What can hang from each mark
muki: tures
zoruf: boti muki
kasa: nalodo zoruf
tures: boti kasa nalil
boti: reruvad tures zoruf
nalodo: boti kasa muki nalil
nalil: tures zoruf
reruvad: boti kasa muki nalil

Every row comes from one small tree of marks. The marks that hang from a mark follow it in brackets, in alphabetical order. Every link used is in the known rows. Which tree was each row made from?
In the rows, zero is written as 128.
Known rows
zoruf{muki{tures{kasa nalil}}}: [161 130  84 193 101 179 125 104 131 134 125 130 124 128 156 124 140 153
  98 147  82 100 113 119 107 140 122 152 131  81 153 107 132 133 151 125
  99 180  98  93 124 167 102 137 136 111 152  99 101 109 145 114 133 111
 107 115 115 126 118 137 116 111 167 149 130 110 155 134 124 100 137 130
 135]
kasa{zoruf}: [123 146 106 121 106 192 135  78 143 107 125 141 132 139 146 136 168 128
  97 140  94 102 132 125 101 148 125 134 122 141 125  88 138 129 136 148
  99 144 139 113 126 159 111 138 139 128 128 102 110 119 140 102 136 126
 113 131 124 125 114 140 101 110 124 153 134 139 129 154 126  89 133 155
 139]
boti{reruvad tures{nalil}}: [146 132 100 112 111 200 128 104 117 120 103 148 121 115 150 133 151  89
  93 145  80  90 128 124 122 142 111 138 125 110 125  96 138 134  94 172
 100 124 166 118 114 158 124 109 145 142 111 146 101 117 142 113 141 131
 149  91 105 142 114 124 129 130 141 130 137 173 129 228 112 101 141 142
 122]
tures{kasa nalil{zoruf{muki}}}: [134 125  91 151 115 171 120 106 134 140 118 132 116 134 151 111 143 174
 108 155  78  90 121 126  96 141 128 154 125 111 139 100 126 133 152 130
 107 160 110  95 124 160  94 144 136 116 145 114 109 102 144 111 134 110
 170 123 121 124 124 150 113 115 123 142 125 114 183 168 143 118 150 144
 138]
nalil{zoruf{boti{reruvad} muki{tures{kasa}}}}: [161 124  85 151 100 163 125 116 158 123 117 121 132 128 154 103 128 133
  96 156  92 112 128 129 108 139 136 167 128 122 148 124 148 133 137 137
  93 127 119 127 116 155 108 129 139 117 133 117  96 111 172 128 140 103
  77 108 125 135 118 142 110 120 119 126 125 132 150 103 127 132 135 152
 131]
boti{reruvad zoruf{muki}}: [170 131 107 100 117 176 137  95 136 103 116 139 142 119 152 121 153 125
  97 143 102 107 137 125 117 134 111 154 127 150 133  97 105 142 123 144
  86 145 155 119 116 165 116 115 139 142 101 155 112 121 115 109 144 118
  81 104 114 142 115 125 121 128 130 130 133 137 119 100 110 129 127 126
 128]
muki{tures{boti kasa nalil}}: [141 133  79 194 107 184 119  96 138 139 108 141 119 143 151 126 141 138
 105 153  94  97 114 115  92 147 110 137 121  59 147  97 152 125 149 169
  96 137 119 120 122 158  92 131 145 109 144 121  88 116 149 102 127 127
  99 122 123 134 119 145 109 108 152 155 129 120 135 155 120  84 150 151
 145]
zoruf{boti{tures}}: [119 138  97  96  98 180 136 113 148 107 108 128 139 128 149 128 150  94
  94 139 100 102 125 128 122 137 120 145 121 142 145 113 170 132 116 174
  84 102 175 144 116 159 134 113 140 139 113  75 106 118 161 123 141 129
 104 114 123 133 112 134 101 108 130 151 133 138 122 174 104 112 134 152
 127]
boti{reruvad tures{kasa}}: [149 129 104 119 114 192 121 105 144 118 111 148 129 116 146 133 140 119
 101 139  98  97 128 125 125 135 117 137 115 115 130 105 132 133  96 151
  97 123 145 132 115 161 120 121 143 140 129 158 103 125 146 139 144 139
 110  95 108 136 117 129 126 122 135 124 128 177 123 235 107  99 140 142
 115]
zoruf{boti{tures{nalil}} muki}: [129 134  92 112 100 175 140 120 130 113 111 113 132 118 155 121 149 124
  88 151  90  97 118 127 121 140 119 156 129 128 158 114 158 135 125 158
  85 137 162 125 118 171 131 122 134 125 120  72 103 105 158 113 139 117
 132 111 114 131 113 129 107 109 164 151 136 119 153 189 114 122 142 135
 132]
reruvad{kasa muki{tures{boti nalil}}}: [154 135 149 169  99 194 120 107 137 131 101 139 123 151 153 117 152 120
 100 116  90 111 112 116  87 130 110 137 124  75 124 103 155 129 149 170
 102 135 140 112 141 153 112 101 148 143  89  64 110 115 147 100 143 129
 103 130 136 128 120 145  98 120 136 171 119 111 116 113 114 100 124 160
 149]
tures{boti{reruvad} kasa nalil{zoruf}}: [134 121  91 135 123 181 115  99 141 139  98 146 114 145 148 115 139 145
 113 166  88  87 129 124  88 148 119 147 116  95 131  87 137 127 132 175
 105 109 147 132 114 158  84 141 146 114 121 184  85 112 151 103 129 126
 151 117 121 142 128 156 117 126 118 132 128 155 153 201 134 112 162 160
 145]
boti{zoruf}: [147 144 104 104 113 177 134  87 139 108 114 150 142 135 148 125 164 118
 102 138 105 105 135 124 102 134 109 145 120 146 128  94 123 136 136 160
  87 133 158 124 120 154 113 110 141 144 109 106 120 123 113 108 143 126
 103 124 126 133 114 131 108 111  97 148 128 115 112  85 111 118 129 144
 133]
reruvad{boti kasa{zoruf} muki nalil}: [155 151 191 112  98 208 117  84 147 109 122 138 103 153 146 130 179 157
 103  66  83 103 109 123  88 155 108 137 115 134  91  98 132 128 156 151
 109 131 154 111 139 169 121 127 137 153 106  20 138 118 135  99 143 142
 136 148 142 114 112 139  84 134 123 173 121 152 139 147 115 103 114 174
 142]
nalil{tures zoruf{boti{reruvad{kasa muki}}}}: [152 124 135 112 107 180 128 119 160 112  95 135 124 139 149  97 144 105
 101 129  81  98 141 123 109 119 132 156 123 147 118 114 151 134 136 174
 106  86 146 136 129 132 134  96 147 149  79  75 114 112 165 133 159 121
 129 129 142 132 116 152  88 136  48 127 114 142 147 127 139 142 122 181
 132]
boti{tures{kasa nalil} zoruf}: [142 143  85 133 117 175 120  89 121 127  99 151 126 128 146 123 161 143
 106 154  96  94 123 122 102 130 105 146 116 105 141  90 122 132 124 162
  88 135 147 117 115 154 115 109 137 133 135 125 123 117 112 121 137 135
 160 112 110 130 116 127 124 105 104 149 126 118 148 194 113 107 153 138
 121]
nalodo{kasa muki{tures} nalil{zoruf}}: [145 135  96 131  89 186 135  93 142 145 133 145 151 124 158 123 153  20
  85 154  90  87 129 126  99 116 134 129 129 130 125  83 163 146 132 132
 120 137 149 124 122 120 103  80 141 135 124 115  92 132 153  83 152  99
  81  99 136 122 124 161 134 122 107 157 105  72 118  70 132  87  99 136
 125]
nalil{tures{boti kasa} zoruf}: [119 128  88 156 116 172 124 101 173 127 105 147 121 148 148 109 140 143
 112 161  98  87 139 118  94 132 121 152 115 114 141 104 132 132 145 168
 103 107 138 137 119 137  93 117 145 117 127 124 102 117 153 126 139 122
 114 143 147 136 120 165  91 117  51 127 115 119 145 181 154 113 149 168
 137]
tures{boti}: [117 134 106 118 109 186 136  99 155 115 111 138 139 142 149 134 151 116
 103 146 109  99 127 122 100 146 110 137 118 126 136  96 145 132 131 176
  91 116 173 138 124 164 100 129 146 131 105 118  95 122 146  98 133 128
  78 130 132 139 116 149  97 116 137 152 129 130 102 148 116 100 134 149
 146]
nalodo{kasa{zoruf{muki}} nalil{tures{boti}}}: [127 137  89 113 102 190 147  78 148 118 113 124 146 123 148 134 161  72
  85 173 100  81 132 118 105 125 124 147 128 137 149  79 154 130 143 148
 117 141 163 134 124 147 104  98 139  97 116 136  84 129 143  83 146 121
  74 117 124 133 112 160 118 125 133 157 117  99 149 209 148  82 144 127
 136]
boti{reruvad}: [154 128 113 107 113 197 133 102 139 109 116 144 135 123 149 132 145  93
  99 135  92 102 132 125 122 141 117 138 123 138 118 100 133 134 116 158
 100 124 152 120 117 159 116 128 145 145 107 141 100 123 143 111 141 127
 104 107 117 137 116 134 117 132 140 132 133 171 110 145 110 109 127 147
 132]
zoruf{boti{reruvad tures{kasa nalil}} muki}: [152 121  90 112 107 179 129 120 131 117 105 115 125 108 151 120 136 140
  95 159  86  94 117 126 127 138 123 158 124 115 156 110 153 132 116 152
  88 126 146 131 110 178 128 133 135 121 127 133  94 107 158 130 140 124
 134  96 101 136 120 129 125 118 178 133 134 151 164 227 110 120 148 134
 126]
muki{tures}: [150 141  98 171  95 187 131  99 146 122 123 146 135 134 153 130 148  96
  95 134  93 109 127 121 110 143 118 138 128 106 134 109 147 133 135 149
  96 146 126 111 126 149 110 114 144 130 130  85 110 123 149 113 136 117
  71 117 129 130 112 135 105 115 132 150 131 125 105  91 114  96 120 152
 133]
nalodo{muki nalil{tures zoruf}}: [129 139 101 112 108 183 142  99 145 129 120 146 136 125 159 119 154  75
  94 155  83  74 136 122 109 126 127 131 120 145 124  77 141 154 134 150
 119 123 154 128 120 113 117 103 137 139 108 120 104 124 148 111 154 104
 129 119 143 132 113 163 112 146 104 165 110 105 130 103 148 129 104 146
 129]
tures{kasa{nalodo}}: [132 133 104 136 112 179 122 114 150 122 127 142 129 132 141 127 142 183
 102 146  98  86 126 121 109 150 126 139 115 125 138 113 136 130 145 132
 101 136 139 130 124 169 108 146 136 134 138 104 108 114 140 128 131 135
 116 128 127 123 122 137 107 108 153 158 137 119 135 166 112 111 118 153
 138]
tures{kasa{nalodo{boti{reruvad}} zoruf{muki}}}: [145 137  96 108 114 187 128  94 149 104 119 130 126 128 142 134 150 190
  91 165  97  87 132 125 112 162 136 143 122 132 137 102 139 131 134 120
  93 157 139 126 129 177  97 166 127 132 130 152  95 112 140 116 136 131
 105 132 126 140 122 136 107 123 156 159 140 154 142 195 126 101 125 145
 141]
nalodo{kasa}: [133 125 104 110 102 193 135  99 145 117 126 139 144 129 143 134 151  56
  96 136  96  93 128 124 112 121 122 133 128 142 127 103 148 129 134 145
 106 137 154 123 126 160 108 100 146 139 122  99 104 121 141  94 143 123
 104 116 123 122 125 147 115  97  96 128 123 114 122 153 117  72 123 142
 130]
reruvad{muki{tures{kasa}}}: [160 137 154 177  99 183 120 107 150 125 118 142 141 135 155 122 155 139
 103 120  92 120 125 118 103 135 118 134 125  95 133 110 150 129 150 135
 101 151 102 108 138 158 120 126 133 150 141  76 116 117 149 123 150 119
  79 124 132 121 118 136 103 113 137 155 123 121 101  63 113  95 117 157
 132]
zoruf{boti{reruvad tures}}: [140 132 101  88 102 187 135 115 143 104 103 130 139 120 148 128 144  88
  92 144  97 103 131 129 129 137 120 147 122 142 139 112 162 132  99 179
  85  93 177 148 109 162 137 112 142 142 105 117  98 119 163 127 145 131
 100 101 113 141 114 128 114 120 141 132 135 167 114 181 103 115 133 150
 122]
zoruf{boti{reruvad{kasa nalil}} muki}: [166 123 122  90 104 189 132 120 148 111 118 113 111 121 147 120 137 124
  95 116  86  94 106 127 121 138 123 160 123 151 127 118 146 135 132 152
  93 121 161 135 125 179 133 124 145 121  81  82 103 112 158 121 138 128
  96 109 116 132 113 111 102 134 179 140 130 153 167 162 107 133 125 142
 138]

Write each row's tree
[154 131 108 104 110 200 125 111 138 112 108 150 123 123 143 130 139  93
  96 118  94 100 121 125 125 126 118 139 117 127 117 108 136 135  89 160
  96 116 171 127 120 152 125  90 154 147  85 125 114 126 144 138 145 141
 110  96 116 135 115 132 114 130 119 132 124 169 125 239 104 108 127 149
 120]
boti{reruvad{kasa} tures}
[174 151 154 149  96 180 124  92 142 104 113 146 150 147 158 123 175 122
  97 102 106 130 136 119  94 146  97 143 125 112 122 103 132 136 152 159
  90 136 147 118 123 148 111 106 131 173 133  57 130 121 119 105 148 122
  69 137 143 128 115 155 101 120  95 163 122 119  71   8 105 115 109 159
 130]
reruvad{boti{zoruf} muki{tures}}
[146 146 114 152 104 200 121  79 152 112 123 142  95 145 145 136 166 162
 105 109  82  76 117 116 104 160 108 142 112 121 115  98 121 128 157 155
 109 127 133 121 115 159 109 139 134 119 160  72 122 117 135 121 131 142
 143 147 136 122 107 144  91 126 106 144 126 162 164 200 134  93 138 165
 132]
reruvad{boti nalil{tures{kasa{zoruf}}}}
[142 142  84 123  94 204 139  68 129 122 125 141 130 129 154 145 169  38
  81 161  84  81 118 121  96 130 127 111 134 100 127  71 171 137 140 141
  97 154 136 109 129 142  94 108 134 148 127 118  84 117 143  62 148 115
 127 132 137 138 131 155 119  97  91 152 115 105 117 120 134  29 110 138
 136]
nalodo{boti kasa{zoruf} muki{tures{nalil}}}
[140 149 142  80  99 189 134  98 131 106 105 125 145 125 147 125 170 135
  83 158  87  98 143 127 110 163 136 145 123 156 128  92 172 129 136 159
 108 104 180 154 125 162 141 148 128 134 100 119  92 119 158  99 146 127
  99 113 119 133 111 126 114 145 206 193 144 147 125 124 111 134 118 161
 146]
kasa{nalodo{nalil} zoruf{boti{reruvad{muki}}}}
[153 136  84 201 104 187 117  97 128 139 118 144 120 134 151 129 143 134
 104 144  81  96 114 116 101 141 118 135 125  71 140  99 148 126 149 146
 102 153  96 100 122 156 103 134 142 119 152  99 103 112 144 112 131 122
 126 118 117 126 115 137 117 110 145 153 129 125 146 134 122  87 140 149
 136]
muki{tures{kasa nalil}}
[130 136  85 136 121 173 119  96 133 130 101 146 117 145 142 118 154 199
 107 173 103  81 126 118  85 152 106 151 112  97 149  93 121 129 153 175
  91 117 169 143 114 169  94 135 138 121 122 152  98 110 116 101 122 140
 135 134 124 137 126 135 112 103 140 168 140  96 146 168 115 119 144 150
 151]
tures{boti{zoruf} kasa{nalodo} nalil}
[132 156  94 124  95 193 137  83 146 107 134 146 130 138 152 139 167 130
  79 162  96  84 133 123 105 163 134 118 124 120 131  93 154 142 136 136
  90 148 157 125 130 148 104 135 127 154 121 100  95 119 145  94 140 120
  89 145 152 141 126 139  96 111 133 179 137 113  98  96 125  79  84 155
 144]
kasa{nalodo{boti muki{tures}} zoruf}
[156 134 114 142  91 174 125 114 158 133 122 125  97 145 151 103 140 129
  97 113  81  98 103 128  95 138 129 165 126 130 125 128 153 135 147 144
  97 133 142 118 134 157 119 100 147 106  96  26 121 112 166 122 135 113
  97 124 138 119 112 117  82 122 114 154 121 106 186 119 124 134 125 161
 138]
reruvad{kasa nalil{zoruf{boti muki{tures}}}}
[142 137 107  77 111 194 134 112 142 104 107 145 133 133 146 138 148 117
  89 151  94  82 137 125 122 163 123 137 127 143 119 109 157 137 118 157
  92 123 179 135 126 160 108 137 139 157  97 127  94 117 141 113 136 130
 103 130 137 148 121 132 106 138 140 158 140 169 102 152 112 113 107 154
 141]
kasa{nalodo{boti{reruvad}}}
[119 141  98  84 106 190 135  98 134 122 106 149 124 130 159 132 160  77
  92 159  86  76 126 128 109 141 120 124 123 122 127  81 160 151 108 160
  89 133 173 115 128 136 104 111 132 168 105 112 103 112 146  96 147 111
 171 131 146 145 128 150 112 125  82 156 117 132 112 163 132  92 113 145
 130]
nalodo{boti{tures{nalil{zoruf}}} muki}
[158 138  99 118  99 196 136 108 142 112 124 148 133 125 155 137 146 103
  81 154  91  82 134 123 120 156 127 122 126 116 125 105 151 148 119 144
  90 132 169 136 124 149 109 125 133 171 104 135  88 118 146 109 142 122
  76 125 146 150 128 132 108 129 144 159 135 142  80  87 111 100  76 148
 137]
kasa{nalodo{boti{reruvad} muki{tures}}}
[139 129 139  97 107 172 120 121 155 118  97 136 136 132 152 104 148 125
 102 143  91 112 139 131 107 134 132 153 118 138 133 114 160 131 113 162
  95  94 154 143 122 153 132 117 134 149 118 109 111 114 169 133 154 120
 123 110 127 131 122 139 107 121  96 127 123 150 131 147 120 131 132 169
 122]
nalil{zoruf{boti{reruvad{muki} tures{kasa}}}}
[143 138  93 164  98 191 131 112 126 130 139 145 122 126 155 125 151 134
  86 149  81  80 126 120 107 151 123 126 124  99 132 103 132 144 139 143
 101 145 155 116 121 150 116 122 135 151 125 101  97 112 143 100 136 117
 122 122 135 129 123 131 109 107 163 167 139  88 113  87 114 100  83 146
 142]
kasa{nalodo{muki{tures{nalil}}}}
[152 130 100  99 117 176 138  93 149 104 108 136 144 129 152 121 150 131
  98 156 117 108 136 124 105 139 102 154 120 130 142  93 111 138 122 169
  80 126 179 143 114 166 104 116 142 134  90 177  97 125 122 100 138 124
  52 112 123 150 119 134 112 124 134 130 133 133 103 130 112 124 135 130
 138]
tures{boti{reruvad zoruf{muki}}}
[163 132 109 158  99 191 133 104 151 123 126 131 117 134 159 125 142 123
  90 136  95 103 117 121 109 154 109 151 128  99 138 112 129 136 128 152
  92 150 154 118 126 174 111 121 143 111 114 125  92 125 152 102 132 113
  37 108 126 141 112 108 103 131 179 136 137 141 122 127 116 108 127 132
 139]
zoruf{muki{tures{boti{reruvad{nalil}}}}}
[137 125  88 158 114 166 129 110 163 123 121 135 121 134 151 104 139 162
 106 156  86  88 134 121 109 127 131 160 125 130 144 113 115 138 149 126
 107 151 111 111 126 144 102 120 137 119 142 102 115 112 147 143 145 108
 123 133 138 126 117 158  96 119  68 125 117 110 167 164 156 121 136 152
 127]
nalil{tures{kasa} zoruf{muki}}
[176 144 114 124 107 189 127  95 148 107 119 137 100 144 146 121 157 150
 103  86  89  82 109 117 103 137  94 162 118 138 113 109  99 141 157 154
  97 135 165 118 119 151 113  90 143 135 100  45 139 116 109 127 139 137
 117 142 141 125 107 141  90 133  81 149 115 124 162 159 123 135 122 149
 131]
reruvad{boti{zoruf{muki}} kasa nalil{tures}}
[131 129  93 152 116 176 115 100 133 142 111 146 115 140 147 115 146 155
 113 149  78  87 123 124  89 141 127 146 121 111 129  93 137 130 147 147
 110 137 116 107 122 153  93 141 141 121 143 113 108 106 144 110 132 118
 185 126 122 124 123 152 114 115 104 145 126 126 174 169 139 111 151 158
 139]
tures{kasa nalil{zoruf}}
[152 137 118 150 107 198 121 100 155 118 121 142  98 140 147 137 153 149
 110 102  84  76 113 115 109 154 102 140 113 117 116 106 124 132 154 158
 108 122 139 119 116 160 111 134 138 128 154  62 122 116 137 125 134 139
 133 144 138 124 108 144  94 131 107 140 123 161 150 184 128 105 130 164
 129]
reruvad{boti nalil{tures{kasa}}}
[134 137 107  50  99 199 145  91 140 121 114 139 157 120 154 153 158   4
  86 153  96  71 121 125 112 121 123 114 126 154 125  68 191 147 129 142
 107 135 173 132 129 138 101 107 135 160  97 130  85 128 140  72 152 115
  99 117 138 139 128 164 131 136 139 176 101 117 100 120 120  75 103 119
 130]
nalodo{boti kasa muki nalil}
[141 137  79 162  96 175 127 105 135 135 108 136 123 141 155 111 147  98
  94 155  79  99 125 124  95 145 125 150 132 102 140 107 167 130 146 170
  98 123 130 113 120 143 110 114 145 115 129  76 103 108 164 100 132 108
 131 123 129 130 115 141 104 114 110 153 132 115 150  89 128 113 139 166
 141]
muki{tures{nalil{zoruf{boti}}}}
[150 117  88 133 112 166 130 120 165 114 110 122 124 125 151 101 128 144
 101 163  87  92 137 124 118 129 137 170 124 138 149 118 134 135 141 146
  99 115 123 135 114 149 117 127 137 119 128 120 101 108 166 144 149 111
 116 122 130 137 119 153 103 124  87 110 120 136 170 165 149 141 143 156
 127]
nalil{tures{kasa} zoruf{boti{reruvad} muki}}
[133 129  94 146 108 171 139 109 160 115 123 135 127 134 155 107 146 130
  96 154  85  90 139 123 112 131 128 158 130 143 137 113 120 143 142 139
 105 149 134 106 125 138 109 106 140 125 119  87 117 111 148 127 147  99
 119 132 145 131 113 154  90 125  61 128 123 108 150 140 156 129 129 153
 130]
nalil{tures zoruf{muki}}
[138 147  97  44 100 206 140  70 131 112  91 143 151 121 145 156 166  13
  80 168  96  83 133 129 120 136 124 131 130 144 120  70 194 131  94 155
 104 125 182 135 124 144 108 101 139 132 104 166  87 137 144  88 151 130
 102  98 114 147 115 143 139 145 126 159 117 179 118 252 123  66 147 130
 119]
nalodo{boti{reruvad tures} kasa{zoruf} nalil}
[155 128  93 111 120 181 136  92 126 115 100 135 130 130 154 119 152 132
  99 166 100  96 129 122  98 143 100 155 124 113 140  83 114 136 131 181
  86 129 178 127 113 168 100 122 143 126  91 182  92 115 119  81 133 123
 108 110 113 152 121 134 121 124 148 136 138 132 127 149 117 123 153 127
 144]
tures{boti{reruvad zoruf{muki}} nalil}
[132 137 121 136 108 197 134  98 160 120 112 142 101 141 151 128 157 115
 102 130  87  75 120 116 105 147 103 141 119 118 122 102 133 134 140 181
 101 113 166 134 128 157 122 115 146 116 108  90 106 122 144 108 133 128
 103 136 139 138 107 116  87 129 116 137 129 138 139 175 131 103 136 156
 140]
reruvad{nalil{tures{boti}}}
[124 147  95 113 110 186 125  86 149 110 114 142 124 142 140 138 157 179
  97 159  96  82 129 123 101 163 134 134 118 130 133  97 153 127 144 134
  93 141 139 130 130 166  96 161 128 133 138 110 102 113 140 114 131 136
 122 149 135 133 123 141 100 111 134 175 136 141 141 187 124  91 127 161
 143]
tures{kasa{nalodo{boti} zoruf}}
[165 125 163 115 107 194 124 118 154 112 100 125 115 123 151 118 153 127
 103 117  77  92 121 118 119 135 117 149 118 131 121 111 155 129 142 169
 100  93 139 139 127 169 151 133 135 142 118  88 105 113 159 129 151 132
 115 124 125 131 113 111 103 135 144 130 127 168 144 124 118 122 127 164
 131]
zoruf{boti{reruvad{muki nalil{tures{kasa}}}}}
[144 139  98  62 108 184 138  83 142 107 100 148 151 136 144 140 161  47
  95 149 107  88 133 124 103 121 112 136 131 152 128  88 163 133 133 158
  84 133 169 129 128 152  95  92 140 156 102 111 107 124 115  86 146 127
  98 133 135 142 127 147 114 106  48 139 115 119 109 112 117  78 132 135
 130]
nalodo{boti{zoruf} kasa}
[165 142  91 154 102 167 136  91 140 112 123 139 146 127 155 120 157 128
  93 143 107 113 130 122 105 133 111 153 130 122 144 107 118 140 143 138
  83 167 136 111 125 156 111 104 138 131 122  99 116 122 119 111 142 110
  56 118 126 133 111 128 108 108 119 148 129  94 115  51 112 119 123 130
 130]
boti{zoruf{muki{tures}}}
